What can hang from each mark:
Q_675: Q_142
Q_103: Q_532 Q_909
Q_508: Q_142
Q_192: Q_164 Q_909
Q_164: Q_192 Q_414
Q_142: Q_508 Q_675
Q_414: Q_164 Q_673
Q_157: Q_673 Q_675
Q_673: Q_157 Q_414
Q_909: Q_103

Every row comes from one small tree of marks. The marks that hang from a mark follow it in brackets, in the order of their numbers. Every link used is in the known rows. Which tree was each row made from?
Known rows:
Q_675{Q_142{Q_508}}: [-59   6  56  22  91 -20   7   1  11   8  37  59  -3   1 -38  36  40 -26
  11  20   3 -44  -9 -13  12 -27  31]
Q_192{Q_164{Q_414{Q_673{Q_157}}} Q_909{Q_103{Q_532}}}: [ 34 -16  47  38  47 -19  20  49 -12  28 -40 -18 -49 -50  30  17  18 -52
   2   0  18 -11  13 -24 -15 -34  -5]
Q_673{Q_157 Q_414{Q_164{Q_192}}}: [-22   3  -4  35  60   1  35  17 -27 -27  32  20   5  10 -17  -6   5 -18
  -1   5  20 -56   9 -25 -19   0   6]
Q_673{Q_414{Q_164}}: [-39  -8  14  38  57 -12   8   0 -13 -18  18  31   4   0 -14  10   4 -14
  -1   4  -6 -60  18 -15 -20 -16 -20]
Q_164{Q_192{Q_909{Q_103}} Q_414{Q_673{Q_157}}}: [ -8 -21   8   7  78  -9  32  34 -10 -36   9  30 -43 -16  14 -21  24 -40
  12  12  14 -30  42 -41   0  15  32]
Q_164{Q_192 Q_414{Q_673}}: [-49 -11  35  19  71 -23  27  24   0 -35  29  45  -9  13  -7 -18  21 -44
   4  26  -5 -42  38 -39  -1   6  11]
Q_192{Q_164{Q_414} Q_909{Q_103}}: [ 13 -37  38  27  71 -22   2  19   3   5  14  21 -61 -53  24  25  29   8
   7  13  12 -13   5 -24 -23 -29  -3]
Q_673{Q_157{Q_675{Q_142{Q_508}}}}: [-53   0  31  49  60   6  41 -13  10   7  40  27 -12  10 -52  42  38 -45
  25  21  10 -21 -20 -13   0 -21  26]
Q_414{Q_164{Q_192{Q_909{Q_103}}} Q_673}: [-39 -37  34 -23  97 -18  18  32  19 -39 -20  42 -47  -8   9 -59   3  18
  12  24   5 -43  73 -32  42  35  11]
Q_164{Q_192{Q_909{Q_103}} Q_414{Q_673{Q_157{Q_675}}}}: [-14 -34  -2  16  54  -3  52  14   2 -43  13  16 -54  -2  -9 -25  23 -39
  26  25   3 -10  38 -43   3  23  19]
Q_508{Q_142}: [-59  -4  30  11 111 -20  -5  27  21 -38  32  18  -9  -4  15  55  17   4
  -2  37  -5 -37  11 -27 -20 -17   9]
Q_103{Q_532 Q_909}: [ -6   7  48  44  68 -38 -11  26  -8 -12 -25  30 -12 -16   1  22   1   7
 -13   4   7 -43  11 -19  -9 -34  16]
Q_142{Q_508}: [-50  -7  34  42  78 -26  15   3  23 -14  17  35   6 -12 -14  14  36 -36
  10  34   0 -39   5 -12  -3 -18  26]
Q_164{Q_414}: [-38  -4  32  46  69 -18  10   2  -2 -11  49  45  -4  -7   2  38  21 -25
   1  19  -9 -39   4 -31 -37 -23  -4]
Q_192{Q_164{Q_414{Q_673}} Q_909{Q_103}}: [ -1 -43  44  15  58 -16   9  32  12   2 -12  12 -60 -49  27  -5  27 -26
  10  13   7 -20  37 -21  -3 -20  -2]
Q_142{Q_508 Q_675}: [-66  -3  51  43  71 -13  29 -22  21 -12  22   9   1 -26 -22   8  31 -22
  18  23   5 -29  -4 -18 -22 -13  49]
Q_157{Q_673{Q_414{Q_164}} Q_675}: [-45 -24   4  39   2  -9  30 -17   3 -13  40   4   2   2 -49  -4  11   6
  16  17 -13 -22  12 -22 -12 -13 -37]
Q_157{Q_673{Q_414{Q_164{Q_192}}} Q_675{Q_142{Q_508}}}: [-51 -14  10   8  16 -26  44 -17   1 -13  63  25   1  23 -99 -17  35 -12
  19  22  -1 -15  -9 -18  33  -3  -4]
Q_164{Q_192{Q_909} Q_414{Q_673{Q_157{Q_675}}}}: [-43 -31  22  28  40   9  49  18  -6 -52  32  14 -45  11 -18 -14   9 -50
  27  15   2 -19  44 -33   4  11   9]
Q_164{Q_414{Q_673}}: [-51 -11  41  37  61 -16  11  15   7 -12  22  33  -4   2   1   9  20 -62
   5  15 -14 -47  33 -30 -16 -13  -4]
Q_157{Q_675{Q_142}}: [-64  -8  57  26  77  -4  17  -8   7 -10  43  48 -32   7 -42  39  21  21
  16  26  -9 -21  -5 -26   3 -18   1]
Q_414{Q_164 Q_673}: [-73 -19  45  21  72  -3  14  19  27  -7  -3  30  -5   6   7 -16   2 -24
   9  15  -7 -64  63 -18  11   4 -16]

Write each row's tree:
[-50 -32  50   1  91 -11  12  30  -2 -48  21  51 -37   0   2 -23  -7  42
  12  17   8 -47  44 -26  25  17  -1]	Q_414{Q_164{Q_192{Q_909}}}
[-15 -25  30  -9 112 -28  11  26   3 -50   9  55 -50 -29   8 -24  19  50
   5  34   9 -24  24 -42  11  13  36]	Q_164{Q_192{Q_909{Q_103}}}
[-43 -24  -5  19  11 -22  43  -8  -3 -37  48  10  -2  13 -55 -32  11  24
  16  30  -5 -16  13 -33   5   5 -23]	Q_157{Q_673{Q_414{Q_164{Q_192}}} Q_675}
[ 19 -27  59  24  50 -39   2  42  -2  19 -43   1 -52 -52  25   6  18 -31
  -3  12   5 -11  19 -26  -1 -31 -18]	Q_192{Q_164{Q_414{Q_673}} Q_909{Q_103{Q_532}}}
[ 10 -35  31  31  56   5  23  36  -1  16 -12  -7 -57 -48  33   6  26 -51
  14   3  24 -20  28 -19 -15 -21  10]	Q_192{Q_164{Q_414{Q_673{Q_157}}} Q_909{Q_103}}
[-38 -14   7  42   8 -15  21 -12  -6 -23  46   7  -2 -10 -49   2  21   2
  14  25 -13 -12  -2 -26 -21 -25  -6]	Q_157{Q_673{Q_414} Q_675}
[-29 -44  68  25  47  -3   7  35   2  -8   9  11 -49 -38  20   2  14 -42
  11   2   1 -30  41 -12   2 -28 -12]	Q_192{Q_164{Q_414{Q_673}} Q_909}
[-45 -32  38 -14  27 -11  24   1 -26 -40  67  35 -44  13 -75 -19   4  45
  21  -3  -4 -14  15 -24  38   2 -16]	Q_157{Q_673{Q_414{Q_164{Q_192{Q_909}}}} Q_675{Q_142}}
[-35 -25  28  11  67 -16   9  19 -25 -59  19  38 -28  -4 -20 -23  -8  12
   3   2   4 -56  34 -20  13   6  -1]	Q_673{Q_414{Q_164{Q_192{Q_909}}}}
[-41  -1  24  52  53   4  27  18  -1   1  21  20   0   1   9  24  18 -84
   5   2   1 -48  28 -25 -30 -13   7]	Q_164{Q_414{Q_673{Q_157}}}
[-17 -30  55  41  43  18  22  42  -9   3  10  -6 -48 -36  25  13  11 -65
  16 -10  20 -29  36  -9 -11 -28   0]	Q_192{Q_164{Q_414{Q_673{Q_157}}} Q_909}
[-39   1  -4  33  41  -5  53 -13 -11 -14  42  21  -8  35 -83   8  27 -47
  18  11  14 -35 -11 -13  12  -4   9]	Q_673{Q_157{Q_675{Q_142{Q_508}}} Q_414{Q_164{Q_192}}}
[  3  -9  47  -2 102 -52   6  40 -10 -36 -25  42 -42 -32   3 -14  11  49
  -5  37   6 -14   8 -48  13   0  23]	Q_164{Q_192{Q_909{Q_103{Q_532}}}}
[-52  -4  24  23  50   9  55  10  -8 -15  51  33 -28  34 -45  16  27 -51
  21  14   3 -21  11 -39   6  -1   7]	Q_164{Q_192 Q_414{Q_673{Q_157{Q_675{Q_142}}}}}
[ 16 -10  20   4  71 -53   9  29 -24 -35 -24  28 -30 -17 -17 -22  -1  29
 -12  13   0 -34  14 -35   8   1  -6]	Q_673{Q_414{Q_164{Q_192{Q_909{Q_103{Q_532}}}}}}
[-65 -36  57 -10  81  -5  14  40   9 -49  -2  41 -38   2  -2 -51  -9   0
  16  12   1 -56  77 -24  47  26   2]	Q_414{Q_164{Q_192{Q_909}} Q_673}
[-35 -15  48  46  29  22  42  13   0  34  37  -1 -42  -1 -24  39  30 -60
  23   3  15 -14   1 -18 -13 -36 -18]	Q_192{Q_164{Q_414{Q_673{Q_157{Q_675{Q_142}}}}}}
[-31 -23  44  16  81 -23  10  23 -18 -54  51  54 -36  -6  -4   4  11   3
   8  17  -1 -33  23 -36  -3  -1  14]	Q_164{Q_192{Q_909} Q_414}
[-71 -18  42   1  79  -9  30  30  19 -27   6  35  -7  18  -4 -46   4  -6
   8  28   3 -57  64 -32  29  24  -2]	Q_414{Q_164{Q_192} Q_673}
[-34  -6  12  20  64 -21  20  12 -12 -40  28  36   0  10 -24 -18   6   5
  -5  17   4 -53  20 -26  -4   1  -5]	Q_673{Q_414{Q_164{Q_192}}}
[-74 -12  32  31  41  12  50  -6  29  17  11  14 -12  31 -51   8  22 -78
  28  12   4 -38  29  -6  28  -2   0]	Q_414{Q_164 Q_673{Q_157{Q_675{Q_142{Q_508}}}}}
[-34 -11  -9  66  24  14  42 -13  -8 -15  24   4  -2  10 -29  19   1 -27
  14   6   3 -38   9 -15 -31 -13 -23]	Q_673{Q_157{Q_675} Q_414{Q_164}}
[-50 -13  19   0  25 -16  37 -10 -14 -17  69  30 -17  24 -80 -13  17  32
  15  13  -1 -18  -2 -32  18  -3 -20]	Q_157{Q_673{Q_414{Q_164{Q_192}}} Q_675{Q_142}}
